What can hang from each mark
K_498: K_36
K_409: K_196 K_278
K_658: K_36 K_196 K_498
K_749: K_196 K_278 K_409 K_601 K_658
K_196: K_278 K_658
K_278: K_749
K_36: K_196 K_658

Each row was made from one small tree. The marks that hang from a mark follow it in brackets, in the order of their numbers. Every link used is in the known rows. Write each row's tree.
Known rows
K_196{K_278{K_749} K_658}: [ 44  14  25 -16  43 -19  48 -31  -6 -35 -57 -63 -10   1  65 -26  53  55
  55  18 -19  71  16  35  36 -33 -42 -10  25]
K_749{K_196{K_278} K_658{K_36}}: [ -4 -16 -25  38  35 -23  20   3 -20 -17 -45 -35  58  20  33 -58  76   5
  52 -37 -20  56  34   3  16 -31  -9  -4 -13]
K_278{K_749{K_196{K_658}}}: [ 28 -37 -15 -26  69 -23  40 -10  20 -63 -61 -81 -12  15  48 -50  73  37
  24  -9 -15  70  70  57  40 -40 -57 -38   9]
K_658{K_36}: [ 28  26  -1  -3  31 -22  -2 -18  12   1 -45  -5  26  23  31 -56  70 -10
  44  -8   2  37  44  28  38 -15 -17  18   0]
K_409{K_278{K_749{K_658{K_36 K_196}}}}: [ -7  -9  50 -27  27 -74  31  -2  -1  15 -47 -24  70 -23  42 -53  20 -16
  51 -18  20  79  35  29  29 -50 -17  11 -30]
K_278{K_749{K_658}}: [ 46 -26  -4 -61  39 -47  18 -10  41 -15   1  -5  23  11  46 -25  79  29
   8   1   8  38  11  15  67 -23 -31 -32  14]
K_658{K_196{K_278} K_498}: [  0  36  41  32 -13 -32   3 -25  14 -33 -47  24  30 -17  43 -60  49  22
  46  13 -39  48  10   7  -1 -65  14  28  21]
K_409{K_278{K_749{K_196}}}: [ 16 -36  -5 -28  68 -31  27 -14  15 -22 -55 -75  12  -3  46 -45  54  34
  16 -23  13  31  28  82  54 -22 -37 -13   3]
K_749{K_278 K_409{K_196} K_601 K_658}: [-49 -63 -54 -10  82 -34  -5  15  93   1  10  -9  13 -24  26   4  60 -10
  31 -27 -16  33   8 -14  49 -27   6  12  22]
K_658{K_498}: [ 31  32 -11 -19  14 -28   6 -14  58 -31 -19  26  10  -2  34 -42  68  31
  29  17 -16  19  21  31  31 -48  -3 -10  21]
K_36{K_196{K_278} K_658}: [ 60  52  -3 -13  46  -3  40 -41 -27 -47 -57 -67   8   6  53 -44  86   2
  40  -4  -8  27  11  23  21   1   6 -11  61]
K_498{K_36{K_196}}: [ 78  38 -13 -21  47 -42  56 -41  19 -70 -29 -19 -25  22  38 -32 107  -7
 -19 -21   9   3  36  18  36   2 -16  -2 -11]
K_278{K_749{K_601}}: [ 23 -31   1 -31  58 -45  -4 -15  60 -13 -18 -38  -3  24  48 -29  64  12
 -26  -9 -11  30  34  51  64 -34 -27   5  28]
K_409{K_196}: [ 10  30  -9 -22  55   0   1 -16  63 -35 -25  15  -1 -15  43 -24  60   4
  35   4  11  34  22  29  41  11 -19  40  25]
K_658{K_196 K_498{K_36}}: [ 31  40  29   5   7 -65  29 -36  50 -69 -24  43   1  -6  29 -58  57  -5
   2  13  -3  30  51   4   9 -71  -6  26  -9]
K_196{K_278{K_749{K_601 K_658{K_36}}}}: [  4 -33  16  12  39 -61  27  -3   3   1 -30 -50  43  18  57 -41  59  13
  25 -24 -23  61  28  14  43 -54  -8  22  -1]
K_409{K_278{K_749{K_196 K_658{K_498}}}}: [  8 -39  -9 -37  44 -64  55  17  39 -31 -24 -41  40 -28  46 -43  49  54
  29 -15  -1  34  16  48  33 -76 -12 -40  -9]
K_36{K_658{K_196}}: [ 20  37  14 -25  41 -21 -25 -39  23 -31 -44  -4  22   3  31 -57  45 -39
  32   8  11  52  51  17  24 -27  -5   3  58]
K_36{K_196{K_278}}: [ 50  38   2   3  30  -7  32 -28 -13 -41 -48 -38   8  10  52 -30  93  16
  21 -16 -27  19  -4  21  26   9   0  -2  25]
K_196{K_278 K_658{K_36}}: [ 15  53   9  33  34 -11  27 -21 -23 -15 -80 -50  15   1  50 -46  41  13
  94   5 -21  78  47  20   4 -27 -22  15  -2]
K_36{K_196{K_278{K_749}} K_658{K_498}}: [ 78  20  33 -26  20 -37  84 -36 -22 -76 -55 -76  10  -8  77 -59  95  54
  34  14 -25  42   6  37  19 -57   8 -24  56]
K_749{K_409{K_196} K_601 K_658{K_36}}: [-52 -23 -20  -6  61 -49   5  42  66   5 -15  -1  48  12  16 -31  53 -28
  58 -49 -30  43  51 -29  17 -35  21  62  -9]
K_658{K_36 K_196{K_278} K_498}: [ -4  39  53  52 -23 -42  18 -19 -15 -29 -73  12  52 -13  42 -82  50   7
  70   7 -40  74  39   5 -12 -75  13  48  -5]
K_196{K_278 K_658{K_498}}: [ 24  55   5  15  17 -19  38 -17  19 -46 -57 -17   0 -21  56 -28  40  55
  78  28 -40  58  22  17  -3 -61  -6  -7  28]
K_196{K_278{K_749{K_409}} K_658{K_36}}: [ 24  -7  39   6  31 -36  62  -6 -27  -8 -81 -77  16  24  52 -54  65  49
 106 -13 -47  76  36  -3  11 -58 -27  15 -11]

Which tree is each row?
[ 13 -27  39 -24   9 -69  13  -7   6 -10 -34  -4  64   4  43 -71  64 -15
  26 -15   3  86  56  -1  41 -52 -28   6 -21] -> K_278{K_749{K_658{K_36 K_196}}}
[ 29 -10   2 -63  53 -51  30  -8  36  10 -11 -27  31 -18  49  -8  36  27
  30  -2  29  33 -13  43  61 -22 -22 -21   9] -> K_409{K_278{K_749{K_658}}}
[ -3  30  46  44   2 -23  -2 -31 -26  -8 -72  -8  47   7  36 -69  51 -18
  62 -12 -23  71  40   9   7 -28  -6  50  -3] -> K_658{K_36 K_196{K_278}}
[ 76  43  -6 -18  22 -57  74 -30  34 -90 -22  -2 -18   6  41 -46 103  18
 -10  -5  -8   0  31  18  17 -41   4 -10 -12] -> K_658{K_498{K_36{K_196}}}
[-16 -19 -23  -6  70 -23   4  12  30   4 -49 -49  21  15   7 -39  50  10
  60 -49 -20  -2  20  31  20 -23  -1  -3   2] -> K_749{K_196 K_409{K_278}}
[ 18  75  13  20  40 -26  93 -30  42 -94 -51 -10 -33 -38  64 -24  34  50
  78  31  -8  62  28  12 -14 -54 -15  53  -1] -> K_409{K_196{K_278 K_658{K_498{K_36}}}}
[ 23 -65 -28 -42  52 -41  26   2  31 -37 -11 -38  26  21  41 -44  91  26
  -7 -26   1  44  33  24  61 -36 -38 -40   2] -> K_278{K_749{K_196 K_658}}
[ 35 -20  19  -3  46 -38  42 -21   2 -47 -41 -87   0  19  65 -29  90  23
 -20 -28 -39  34  16  43  42 -18  -4  11  27] -> K_36{K_196{K_278{K_749{K_601}}}}
[ 14  52  39  13   6 -26  14 -37   4 -44 -56  -2  33 -19  42 -68  39   8
  62  26 -21  59  29  15 -11 -76  16  19  61] -> K_36{K_658{K_196{K_278} K_498}}
[ -3   1  22 -48  58 -50  57   5  27  -6 -39 -34  48 -43  61 -27  28  10
  71 -12  43  72  15  42  42 -23 -27  40 -22] -> K_409{K_196 K_278{K_749{K_658{K_36}}}}
[-50 -15 -15   6  59 -29   6  25  63  -2  -8  -4  26   0  32  -6  45   5
  52 -35 -46  27  -2 -40  14 -27  25  63  23] -> K_749{K_409{K_196{K_278}} K_601 K_658}
[-60  -9 -25 -29  90 -48   4  39  88  21  -9 -12  40 -20  20   6   9 -17
  57 -39 -13  16   3  -6  18 -23  24  50  14] -> K_749{K_409{K_196 K_278} K_601 K_658}
[ -1 -67 -76  -1  63 -18  -4 -10  37 -26  -9 -30  19 -11  27 -26  89   4
   5 -16  11  42  22  27  65 -18 -29 -68   8] -> K_749{K_196 K_278 K_658}
[-12 -43 -67  -5  68 -37 -28  -9  70   7  12 -14  11 -11  33   3  65 -16
 -15  -6   5  38  16  24  76 -25  -8 -41  26] -> K_749{K_278 K_601 K_658}
[ 39  56  36  16  41 -32  30 -68  -8 -52 -50 -20  -1   8  45 -57  47 -22
  31  14  17  45  33  -3  12 -34  -9  35  33] -> K_498{K_36{K_658{K_196{K_278}}}}
[-49 -69 -29   9  49 -57 -28  12  63  17   1  -4  37   1   4 -19  57 -34
   9 -33 -31  42  26 -30  37 -56  11 -17  12] -> K_749{K_278 K_409 K_601 K_658{K_196}}
[ 47  14  71  16  -5 -69  73 -51  10 -72 -42  -1  -2  -6  60 -65  64  48
  10  16 -12  52  18  13  18 -85 -22  38 -10] -> K_658{K_196{K_278{K_749}} K_498{K_36}}
[ 22 -45 -63  14  47 -57  49 -20  52 -74   3 -12  -4 -23  33 -38  98  30
  -6  -4  13  31  31  20  45 -74 -22 -55 -23] -> K_749{K_196 K_278 K_658{K_498{K_36}}}
[ 12  -6  12   0  62 -35  30 -18  19 -27 -56 -85 -13  10  63 -18  39  39
  29   5 -36  67  37  44  35 -45 -29  12  30] -> K_196{K_278{K_749{K_601}} K_658}
[ -9 -11 -14  41  11 -39  38  12  -5 -39 -46 -22  62   3  37 -70  75  34
  61 -28 -37  56  32   0   4 -75  11  -7 -18] -> K_749{K_196{K_278} K_658{K_36 K_498}}
[ 44  44  21  30  -6 -32  62 -11 -29 -52 -69 -28  34  -5  50 -68  95  28
  54  -9 -48  41  25  20  -6 -46  21  13  -8] -> K_658{K_36{K_196{K_278}} K_498}
[  4  30  33 -50  57 -40  80  -1  55 -59 -61 -43  -3 -74  70 -20   1  64
  90  32   9  76  21  74  10 -56 -25  20  13] -> K_409{K_196{K_658{K_498}} K_278{K_749}}
[ 41  22  30  -6  16 -34  72 -23  10 -54 -55 -47  -5 -22  71 -38  50  83
  65  36 -35  71  17  34  15 -76 -26 -14  22] -> K_196{K_278{K_749} K_658{K_498}}
